What can hang from each mark:
J_200: J_16
J_682: J_368
J_160: J_632
J_16: J_368
J_466: J_200 J_368 J_632
J_632: J_16 J_682 J_988
J_291: J_632
J_17: J_632

Each row was made from one small tree. The marks that hang from a mark follow it in brackets, in the order of their numbers. Every link used is in the known rows. Write each row's tree.
Known rows:
J_17(J_632(J_16 J_682 J_988)): [ 0.00 -2.25 -0.47  0.45  3.04 -0.06 -0.03  0.55  0.49 -0.87  0.87  1.85
  0.13 -3.56  4.21 -0.96  0.12  0.33  1.12]
J_632(J_16 J_682(J_368) J_988): [ 0.18 -1.63 -0.75 -1.13  1.94 -0.08 -0.22  0.38  1.94 -1.44 -0.09  3.27
 -0.74 -5.65  3.46  0.19  0.57  3.31  1.71]
J_466(J_200 J_632(J_16 J_682(J_368))): [ 0.06  1.28 -0.90  0.34  1.75 -0.84  0.04 -0.96  1.18 -0.58 -0.62 -0.86
  0.15 -5.78  3.58  1.60  5.46  4.31 -0.20]
J_632(J_16 J_682 J_988): [-0.29 -1.72 -0.37 -0.93  2.98 -0.66 -0.45  0.29  0.98 -1.22  0.63  1.38
 -0.96 -3.94  3.96 -0.77 -1.11  1.45  1.38]
J_466(J_368 J_632): [-0.01  1.18 -0.36 -2.02  1.12 -2.07 -0.03 -1.23 -0.17  0.52 -1.03 -2.15
  0.75 -0.19  1.37  2.56  5.34  1.81 -1.48]
J_466(J_200(J_16) J_368): [-0.05  1.33 -0.26  0.04  1.63 -1.17 -0.13 -0.82  2.42  1.91 -1.07 -4.28
  0.86 -5.05  3.25 -0.38  4.28 -0.05 -0.67]
J_466(J_632(J_988)): [ 0.21 -0.54 -0.43 -1.85  2.28 -0.08 -0.17 -0.35 -0.66 -1.44 -0.65  2.07
  0.59  0.78  0.93  1.68  1.86  0.49 -0.54]
J_466(J_632): [ 0.01  0.77 -0.36 -1.23  0.90 -0.45  0.08 -0.65 -1.01 -0.54 -0.52  0.16
  0.49  1.01  0.17  1.85  2.43  0.84 -0.71]
J_17(J_632): [ 0.33 -0.49 -0.05  1.29 -0.03  0.61  0.43  0.20 -0.55  0.45  0.29  0.48
  1.17  0.42  0.31 -0.28  1.33 -1.11 -0.22]
J_17(J_632(J_16(J_368) J_988)): [ 0.33 -2.72 -0.09  0.18  2.33 -0.03  0.40  1.19  0.38  0.92  0.24  2.09
 -0.09 -1.97  2.61 -2.29  3.61 -1.90  0.47]
J_17(J_632(J_16 J_988)): [ 0.28 -1.76 -0.27  0.96  2.72  0.50  0.22  0.87  0.14  0.19  0.58  1.32
  0.19 -2.52  2.14 -0.70  1.24 -0.85  0.92]
J_682(J_368): [ 0.45  0.09 -0.45 -0.24 -1.05  0.57  0.22  0.12  0.87 -0.26 -0.67  1.76
  0.21 -1.74 -0.56  0.95  1.69  1.82  0.35]
J_291(J_632(J_16(J_368) J_682 J_988)): [-0.08 -2.16  0.95 -2.11  2.30 -1.92 -0.07  0.71  0.43 -1.38  0.19  2.90
 -0.99 -4.15  2.30 -2.04  0.61  1.41  0.49]
J_632(J_16(J_368) J_682 J_988): [-0.24 -2.70 -0.15 -1.47  2.60 -1.22 -0.27  0.57  1.09 -0.44  0.40  2.18
 -1.27 -3.40  4.45 -2.20  1.18  0.53  0.99]
J_160(J_632): [ 0.11  0.01  0.79  1.82 -0.08  0.38  0.50  0.03 -0.53 -0.60 -0.30  0.40
  0.95 -1.05  1.79 -1.84 -0.14  0.72 -0.46]
J_291(J_632(J_16)): [-0.01  0.67  0.93 -0.56  0.86 -1.23  0.20  0.49 -0.27 -0.25  0.25 -0.20
 -0.73 -3.29 -1.08 -0.14 -0.09  1.58  0.28]
J_466(J_632(J_16(J_368))): [-0.17 -0.01 -0.27 -1.56  1.71 -1.52  0.27  0.06 -0.54  0.94 -0.40 -0.14
 -0.81 -1.06  1.64  0.13  5.28  0.57 -0.18]
J_466(J_368 J_632(J_682)): [-0.29  0.75 -0.48 -2.57  1.45 -2.58 -0.32 -1.55  0.10 -0.57 -0.68 -1.70
  0.73 -1.15  3.48  2.30  4.32  3.23 -1.24]

Which tree is each row?
[ 0.15 -0.65 -0.22 -0.17  3.55 -1.06  0.08 -0.07  0.39  0.44 -0.69 -0.45
 -0.17 -2.70  3.07 -0.77  6.51 -0.10 -0.98]	J_466(J_200 J_632(J_16(J_368) J_988))
[ 0.13 -1.29 -0.03  0.99  0.83 -0.34  0.62  0.91  0.00  1.90  0.39  0.11
 -0.15 -1.73  1.75 -2.08  4.21 -1.41  0.34]	J_17(J_632(J_16(J_368)))
[ 0.26 -1.64  0.08  0.66  1.88  0.24  0.27  0.44  1.40 -2.02 -0.36  3.44
  0.12 -6.81  5.25 -1.64  0.38  4.20  1.28]	J_160(J_632(J_16 J_682(J_368) J_988))
[ 0.18 -0.69  0.92 -1.22  2.33 -0.92  0.00  0.77  0.00 -1.20  0.16  1.86
 -0.65 -3.60 -0.37 -0.30 -0.72  1.20  0.57]	J_291(J_632(J_16 J_988))
[-0.13  2.00 -0.30  0.34  2.73 -2.49 -0.07 -1.24  0.77  1.56 -0.82 -5.20
  0.30 -4.46  2.96  1.75  7.62  2.15 -1.49]	J_466(J_200 J_368 J_632(J_16))
[ 0.14  0.26  0.37 -1.23  0.10 -1.18  0.20  0.25  0.91 -1.41 -0.01  1.95
 -0.64 -6.09  0.60  0.66  0.54  4.75  0.90]	J_291(J_632(J_16 J_682(J_368)))
[ 0.05 -2.23 -0.10 -0.90  2.30 -0.70  0.01  0.95  0.83  0.48  0.00  1.65
 -1.20 -2.33  2.30 -1.98  2.29 -0.81  0.70]	J_632(J_16(J_368) J_988)
[ 0.47 -2.17 -0.82  0.04  2.00  0.58  0.17  0.68  1.41 -0.99  0.16  3.50
  0.33 -5.31  3.94 -0.01  2.01  2.32  1.48]	J_17(J_632(J_16 J_682(J_368) J_988))
[-0.02  0.81 -0.49 -1.15  1.88 -0.44  0.29 -0.58  0.55  1.12 -1.35 -1.08
  0.82 -2.35  2.61 -0.81  6.12 -0.90 -1.02]	J_466(J_200(J_16(J_368)) J_632)
[ 0.22 -2.32 -0.29 -0.02  1.85  0.47 -0.03  0.20  0.15 -1.40  0.55  3.01
  1.16 -0.97  3.32 -0.81 -0.29 -0.17  0.19]	J_17(J_632(J_682 J_988))
[-0.38 -1.33  0.72  0.95  1.11 -1.18  0.46  0.32  0.29 -0.08  0.22  0.47
 -0.49 -4.26  5.40 -3.81  1.72  1.70  0.37]	J_160(J_632(J_16(J_368) J_682))
[-0.01 -0.29  1.20 -1.04  0.43 -1.69  0.40  0.77 -0.07  0.56 -0.03  0.54
 -1.06 -2.76 -0.65 -1.70  2.12  0.65 -0.02]	J_291(J_632(J_16(J_368)))
[-0.46 -1.31 -0.17 -0.85  1.23 -1.50 -0.04  0.28  0.73  0.46  0.50  0.29
 -1.36 -3.06  3.64 -1.92  1.85  0.82  0.76]	J_632(J_16(J_368) J_682)
[-0.06  2.13 -0.68 -1.16  2.40 -1.63 -0.08 -1.44  1.23  1.41 -1.54 -4.09
  1.35 -4.07  3.37  1.40  6.69  0.92 -1.43]	J_466(J_200(J_16) J_368 J_632)
[-0.09 -1.14  0.76 -1.67  2.68 -1.48 -0.23  0.42  0.38 -2.13  0.49  2.34
 -0.77 -4.61  1.87 -0.58 -1.76  2.45  0.85]	J_291(J_632(J_16 J_682 J_988))
[-0.13  1.64 -0.33  1.09  2.51 -0.88  0.08 -0.70 -0.11  0.59 -0.29 -2.95
  0.01 -3.27  1.92  0.94  4.76  1.33 -0.76]	J_466(J_200 J_632(J_16))
[ 0.24 -1.69  1.11 -1.81  1.94 -1.32  0.21  1.06  0.20 -0.36 -0.13  2.44
 -0.96 -3.10  0.13 -1.78  1.60  0.21  0.14]	J_291(J_632(J_16(J_368) J_988))
[ 0.25  1.19 -0.77 -0.09  0.57 -0.25  0.08 -1.29  0.82 -1.28 -1.01  0.11
  1.15 -3.17  2.60  1.84  4.91  3.80 -1.09]	J_466(J_200 J_632(J_682(J_368)))
[ 0.38 -1.79 -0.63 -1.40  0.71  0.45 -0.24  0.07  1.61 -2.08 -0.50  4.17
  0.20 -2.90  2.44  0.56  0.08  2.67  0.80]	J_632(J_682(J_368) J_988)
[ 0.13  0.30 -0.42  0.35  3.95 -0.57 -0.14 -0.36  0.29 -0.31 -0.38 -0.97
  0.13 -3.65  2.66  0.72  4.26  0.74 -0.62]	J_466(J_200 J_632(J_16 J_988))
[ 0.27 -0.79 -0.74  0.77  0.51  0.18  0.41  0.34  1.03 -0.06  0.36  1.53
  0.28 -4.89  3.11  0.25  2.51  2.62  1.30]	J_17(J_632(J_16 J_682(J_368)))
[-0.03  0.58 -1.07 -1.76  1.32 -0.90  0.05 -0.55  0.54 -1.03 -0.42  1.27
 -0.39 -4.30  2.90  2.37  3.66  4.62  0.78]	J_466(J_632(J_16 J_682(J_368)))
[ 0.08 -1.29  0.89 -1.94  1.44 -0.89 -0.24  0.07  0.00 -2.81  0.12  3.32
  0.31 -2.07  0.85 -0.34 -2.26  1.87 -0.17]	J_291(J_632(J_682 J_988))
[ 0.49 -0.25 -0.84 -0.73  2.06  0.00 -0.14 -0.99  1.13 -2.19 -1.12  2.21
  1.30 -3.53  3.30  1.63  4.22  3.41 -0.91]	J_466(J_200 J_632(J_682(J_368) J_988))
[ 0.02 -0.12 -0.60 -2.47  3.78 -2.28 -0.29 -0.51  0.41  0.14 -0.77 -1.07
 -0.14 -3.19  3.17  1.97  5.27  2.05 -0.31]	J_466(J_368 J_632(J_16 J_988))
